Each row comes from the steps of one walk. Every step used is in the known rows, and no mark comes twice. Write the walk behind each row, first mark first.
In the rows, 128 means zero.
Known rows:
dasaka/zere/kelo/vero/girad: [108 130  75 129  82 135 127  76 146 114 140 127 102  70 102 186 141 109
  99 129  99  89 153 165 124 126  44 153 150 156 174 147  90 116 105 165
 147  92]
dasaka/kelo/vero/girad: [112 145 107 110 142 156  98  91 133 107 156 121 128  82  48 145 155 124
 134 132 110 114 121 170 158 112 119 127 124 189 139 128  93 143 161 118
 134 130]
girad/sodep: [152 132 161 156 104 100 107 132 170 131 147 105 153 135 130 110 123 143
 152 130 151 174 110 124 132 117 110 156 134 160 150 130 139 142 116 142
  93 141]
girad/dena: [158 147 187 156 124 149 114 138 170 147 136 125 104 117  74 114  83 145
 145 138 129 151 126 137 145 146 136 165 137 166 137 108 179 135 142 125
 113 136]
vomek/girad/dasaka/zere: [ 97 114  81 130 115 142  89 100 115 118 105 114 151 151 201 115 119 151
  82 155  85 132 156 116 109 108 105 131 164  78 110 127  97  57  87 112
 170 153]
bakel/dasaka: [165 133 141 126 132 113 122 136 153 156 135 126 138 111 119  84 125 145
 140 123 164 108 146 109 160 145 148 114 139 123 146 122 145 148 124 136
 115  64]
kelo/girad: [153 128 172 115  97 139 123 148 130 121 127 110 142 145 154 157 122 155
 109 145 151 161 120  96 138 156 129 155 118  79 118 129 146 148 144  99
 102 106]
vero/girad/dasaka/zere/dena: [128 141  89 122 116 135 148 149 106  98  93 157 126 163 158 155 111 152
  88 151 147  86 161 153 113 120  76 152 122 110 129 112  76  61  89 139
 129 139]
dasaka/kelo: [128 119 138 152 166 137  95 122 128 149 136 122 117 121 103  92 112 112
 123 122 121 188 101 134 157 117 154 118 142 164 115 141 122 123 154 116
 141  98]
dasaka/kelo/girad/dena: [147 119 182 161 143 152 120 132 198 136 137 135 112 137 122 148 104 123
 154 143 163 174 108  84 144 161 189 152 138 125  88 142 190 123 158  70
 122 114]
sodep/girad: [152 121 157 125 170 135 169 156 126 135 136 117 111 150 158 141  97 154
 126 114 110 146 129 148 146 118 118 123 109 146 137  99 133 181 150 135
 109 158]
dasaka/bakel/dena: [122 184 160 101 112 109  88 142 100 132 104 120  98 159  99 143 114 115
 127 103 148 192 119 124 130 115  90 135  96 153 137  97 155 141 150 153
 104 138]
sodep/girad/dasaka: [146 111 130 114 199 142 158 173  89 142 119 128 139 166 179 130  93 153
 120 118 122 105 128 133 119 122 130  96 117 103  97  93  91 135 123 119
 107 173]
kelo/vero/girad/dena: [138 163 157 104 113 168 125 101 179 112 148 128 120  77  27 163 117 156
 153 159 121  83 149 159 154 148 108 168 121 167 167  95 143 147 150 133
 112 160]
girad/vero: [111 147 159 112 108  74 121 110 145 145  99  82 135  89 132 118 108 140
 133 124 126 154 125 132 125 153 126 152 139 124 114 109 127 172 106 145
 129  98]
dasaka/zere/sodep/girad: [135 103 104 172 108 126 192 135 116 138 134 154 100 163 231 108 134  94
 116 114  69 127 133 145 136 105 115 121 109 151 168 136 134 167  95 150
 141 180]
vero/girad/sodep: [169 157 116 136 101  97 114 147 183  82 152 110 164 149 110 140 120 143
 123 135 183 111 111 140 132 104  90 164 122 175 160 108 134 140 138 148
  73 138]
bakel/dasaka/zere: [150 128 129 156 118  98 111 123 153 168 111 130 112 122 175  82 141 117
 122 139 133 104 163  88 145 133 130 123 135 106 147 133 118 119  76 147
 149  57]
kelo/dena: [141 150 183 145 120 131  86 136 151 168 151 125  91  94  66 145 111 161
 117 114  63 146 150 142 134 135 116 166 144 163 164 116 146 152 135 120
 103  77]
kelo/girad/vero: [126 141 173  94  86  76 135 118 149 125 101  88 144 114 177 169 126 150
 128 144 154 156 115 100 106 185 145 174 124  69  89 126 155 167 113 112
 114  94]
vomek/girad: [117 134 107 118 112 153 108 112 143 110 145 106 154 113  95 123 119 168
 107 141 113 169 140 158 143 135 105 141 157 139 154 130 154 130 147 121
 136 155]
vero/girad: [158 158 120 109 122 135 117 143 135  99 143 112 138 125  90 142 105 137
  91 138 161  99 110 155 149 121  91 154 115 157 154  86 116 143 166 136
 104  99]
zere/dena: [136 145 152 129 126 155 154 145 126 132 126 137 120 122  82 120 104 173
 134 126 142 176 156 178 157 156 104 153 138 150 156 125 162 126 131 135
 112 126]
vomek/girad/dasaka/zere/dena: [ 94 125  81 127 123 153 130 109 120 103  95 140 144 150 182 117 130 175
  87 156  93 139 182 150 108 135  94 145 164  87 129 145 120  41  72 121
 170 181]
kelo/zere/sodep/girad/dasaka/bakel: [126 100 143 101 160 149 187 190  55 119 143 156 162 172 149 110 160 117
 161 148 163 134 128 148  78 106 148 101  82 124 139 103 127 137 160 170
 134 209]
kelo/girad/dasaka: [152 121 149 101 113 138 120 167  92 120 115 115 166 160 167 167 128 165
 108 141 167 124 116  73 106 147 143 138 119  35  83 120 109 103 122  78
 101 117]
bakel/dasaka/zere/kelo/vero/girad: [134 130  71 129  99 120 140  86 164 115 143 143 109  62 115 155 169 101
 131 125 150  40 173 140 148 142  83 118 147 142 184 150 103 125  97 166
 142  40]
vomek/girad/dasaka/kelo/zere/sodep: [ 69 106  43 145 132 195 126 118  91 102 158 153 179 127  98  84 166 108
 146 159 136 130 107 141  83 119 201 101 146 129 126 180 140  79 148  97
 182 174]
zere/dasaka/bakel/dena: [127 173 175  89  87  99  84 130  87 127  98 124  84 160  49  97 113 105
 110  99 116 147 125  95 137  87  85 113  88 150 149 106 168 127 165 155
 114 147]
bakel/dasaka/kelo: [154 124 123 141 182 106  98 126 156 158 139 138 126 120 117  71 139 103
 154 109 173 148 127 113 174 134 181  86 150 148 116 142 142 129 139 110
 135  59]

Write each row's walk:
[128 160 113 112 141 126 182 193  51 109 108 173 132 224 175 149 128  90
 139  72 149 128 108 143 100  90 128  85  86 137 128  98 141 150 137 139
  95 252]
zere/sodep/girad/dasaka/bakel/dena
[125 127 164 123 171  68 177 123 149 140 112  87 123 115 189 163  95 149
 147 103 112 145 129 152 126 145 140 137 116 113 107  89 128 202 117 152
 111 147]
sodep/girad/vero
[106 119 117 163  88  63 211 111 143 142 101 126 115 136 251 131 139  95
 131 111  77 130 131 141 110 126 134 139 116 120 137 131 127 198  67 163
 149 174]
dasaka/zere/sodep/girad/vero
[124 124 135 114  86  74 151 114 168 120 115  92 140  95 177 208 121 135
 123 105 187 159 109 121 110 196 118 162 168  79  96 145 169 156 119 119
 110  65]
zere/kelo/girad/vero
[150 143 103  88 140 148 109 167  98  92 127 130 161 150 109 153 104 147
  87 145 169  71 112 129 117 117 100 131 118 121 111  86  76  96 152 123
 100 135]
vero/girad/dasaka
[124 102  88 156 111 123 112 131  95 143 109 138 113 135 186 143 101  97
  95 113 131 122 130 111 102 121  78 126 174 115 110 146  82  67 101 138
 151  83]
girad/dasaka/zere/kelo
[126 115 123 127 179 142  90 147  90 145 122 129 140 145 125  98 124 109
 121 109 128 147 100 108 127 112 155  97 143 134  69 123  90  80 139  99
 144 112]
girad/dasaka/kelo
[140 115 143 136 138 134 116 134 137 121 138 123 128 136 150 147 131 118
 119 128 141 185  96 102 142 146 156 132 126 115  97 141 156 127 152  77
 125  95]
dasaka/kelo/girad
[123 145 106  70 137 164 112 123  92 110 127 111 162 103  70 163 149 151
 120 146 116  46 138 146 121 120  98 127 110 114 131  94  52 110 132 126
 118 153]
kelo/vero/girad/dasaka
[156 149 145  59 167 110  99 184  94  87 124 131 162 163 125 144 140 137
  95 134 196 117 121 148 119 104  79 133 108 128 109  59  83  95 170 154
 103 155]
vero/girad/dasaka/bakel
[ 98 110 149 110 125 135  86  69 107 175 131 114  94  71  20  50 159 119
 140 122  30 129 139 112 165 114 132  94 117 163 132 157 111 130 147 120
 165 130]
zere/dasaka/kelo/vero
[130  96 117 144 173 119 148 147  93 145  99 126 122 184 243 140 105 129
 109 128  92 105 148 110 105  93 116 111 114  85  97 104  70 106  88 128
 133 156]
sodep/girad/dasaka/zere
[127 170 158  73 111 131  98 180  76 108  92 128 149 212 162 195 129 127
 112 119 190 162 120  70  87 131 120 128  95  57  82  99 143 100 140  98
  88 152]
kelo/girad/dasaka/bakel/dena
[117 143 104 141 122 113  99  89 188  95 170 117 149  97  76 154 163 126
 172 131 128 121 118 158 136 102 127 137 124 194 147 146 104 136 134 120
 114 153]
dasaka/kelo/vero/girad/sodep
[ 97 100 117 120 214 159 146 112  79 146 131 125 126 129 139 134 135 132
 164 120  66 111 134 145 123 105 165  75 118 120  89 130  66 124 125  98
 144 191]
sodep/girad/dasaka/kelo/vero
[ 87 179 101  85 130 133  80 134  91  93 111 118 152 179 127 153 116 146
 104 112 146 161 129 137 103 114 107 110 134  98 111 102 146  78 142 115
 120 196]
vomek/girad/dasaka/bakel/dena
[123 127 175 147 147  99  70 101 150 176 141 149  57  91  19  81 132 121
 112 105  14 134 119 110 160 105 152 121 140 193 143 136 155 128 155 110
 134  89]
zere/dasaka/kelo/dena
[108 121 130 140  64  60 144  93 177 122  94  97 112 107 230 189 123 118
 105 115 136 154 127  96  92 180  98 171 168  72  97 165 148 126  74 135
 140  51]
dasaka/zere/kelo/girad/vero
[114 119 179 113 102 156 111 123  89 156 121 117 109  96  18  60 115 144
 128 175  97 117 134  97 120 120 126 127  97 125 163 134 144 129 163 158
 142  92]
kelo/zere/dasaka
[124 120 117 176  52 123 143 129 116 145 127 158 110 138 177  90 152  86
 107 126  84 140 125 123 134 111 102 142 122 158 167 153 125 138  87 146
 159 132]
dasaka/zere/sodep
[149 105 148 198  94 133 200 133 162 137 132 173  82 161 191  99 113  98
 137 125  81 114 142 136 137 122 140 140 109 163 163 133 169 167  93 143
 145 212]
dasaka/zere/sodep/girad/dena
[120 132 110 113 106  91  85  69 185 104 150 122 127 102  33  82 173 119
 156 126  95  89 119 119 160  83 115 111 105 193 144 158 115 129 144 135
 110 162]
zere/dasaka/kelo/vero/girad/sodep
[128 108 144 200 168 172 204 137 155 139 166 168 100 131  88  94 111  88
 203 147 137 141 107 148 113 127 214 115 110 195 152 157 194 168 161 124
 144 187]
dasaka/kelo/zere/sodep/girad/dena
[112 126  98 104 134 155  97 128 108 105 130 103 172 140 134 117 119 174
  99 138 115 130 137 134 120 130 122 123 167  86 104 115 118  81 128 104
 138 171]
vomek/girad/dasaka
[104 132  91 100  96 146 109 104 102 113 104 118 139 116 139 167 158 136
 104 165  70  40 152 129 103 105  85 140 107  97 132 108  30  85  88 136
 151 137]
kelo/vero/girad/dasaka/zere
[ 62 119  81 108 163 173  80  62 107 113 140 112 160  95 103 116 161 157
 145 132  68 139 136 147 132 126 152  94 158 111  93 151  94  70 122  81
 169 179]
vomek/girad/dasaka/kelo/vero
[156 125 184 151 178 146 174 146 177 144 135 129  94 139 125 126  60 155
 152 125 119 142 138 151 140 139 150 139 125 161 142  97 179 174 148 130
 101 175]
sodep/girad/dena
[127 108 139 156 139 177 213 163  88 127 152 152 138 130 110 116 126 114
 161 152 138 138 122 160 110 118 152 119  88 164 176 141 154 195 151 147
 129 161]
kelo/zere/sodep/girad
[113  96 113 173 177 179 196 146  93 131 173 158 118 126 111 102 138  79
 168 133 127 156  95 159 115 105 199  98 100 177 152 162 153 175 164 129
 153 163]
dasaka/kelo/zere/sodep/girad
[ 98 108  92 165 145 181 133 149  65 135 139 158 147 130  86  82 161  80
 159 150 157 133  92 119  89 116 192  96 127 146 120 167 110  98 137 118
 166 130]
girad/dasaka/kelo/zere/sodep
[134 119 113 141  75  39 157  94 198 129 100 116 132  94 248 162 150 109
 136 114 193 105 148  74 111 193 143 138 173  48 101 168 159 136  58 138
 137  13]
bakel/dasaka/zere/kelo/girad/vero
[122 132 108  59 130 132 113 144 107  99 147 135 147 100  72 183 164 138
 134 114 165 104 134 181 124 123  53 123 146 139 125  90  82  94 162 176
 118 139]
zere/kelo/vero/girad/dasaka/bakel
[158 123 128 137 160 115 125 136 169 146 136 143 143 133 160 114 154 129
 148 120 198 144 114  82 168 160 203 107 138  78  95 157 163 138 133  78
 121  47]
bakel/dasaka/kelo/girad
[124 110 105 145 103 117 130  82 156 162 125 138 101  61 134 118 160 109
 150 115 113  92 175 129 145 158 100 108 159 119 164 174 117 127  73 168
 158  46]
bakel/dasaka/zere/kelo/vero
[113 119 126 128 102 155 125  99 118 147 151 116 113  55  62 152 137 128
 142 107 100 145 134 164 138 156  75 126 161 154 164 155 111 142 133 149
 132 102]
zere/kelo/vero
[152 110 119 114 118 138 132 167 108 112 127 133 152 146 171 195 113 137
 102 111 193 132 114 102 102 165 108 125 157  51  87 148 137  88 140  96
 104  79]
zere/kelo/girad/dasaka
[130 108 146 135 137 112  84 109 115 155 128 131  96 117  59  32 124 101
 107 118  84 146 106 100 173  94 135  98 134 164 117 137 141 110 166 119
 146 110]
zere/dasaka/kelo
[170 112 129 197 122 117 220 143 190 152 130 184  98 159 205  78 129  96
 165 117 138  83 158 131 144 134 184 107 118 137 168 135 194 171  75 144
 137 164]
bakel/dasaka/zere/sodep/girad/dena
[103 130 144 121 126  83 128 102 165 129 106  93 138 113 186 155 141 125
 136 122 150 170  97  93 126 170 179 150 134  91  64 145 150 148 123  88
 130  92]
dasaka/kelo/girad/vero
[137 139  80 119 179 132  92 152 105 102 134 134 144 149 110 133 115 109
 101 123 174  93  95 135 133 101 142 105 131 140  84 102  72  83 157 106
 125 125]
vero/girad/dasaka/kelo
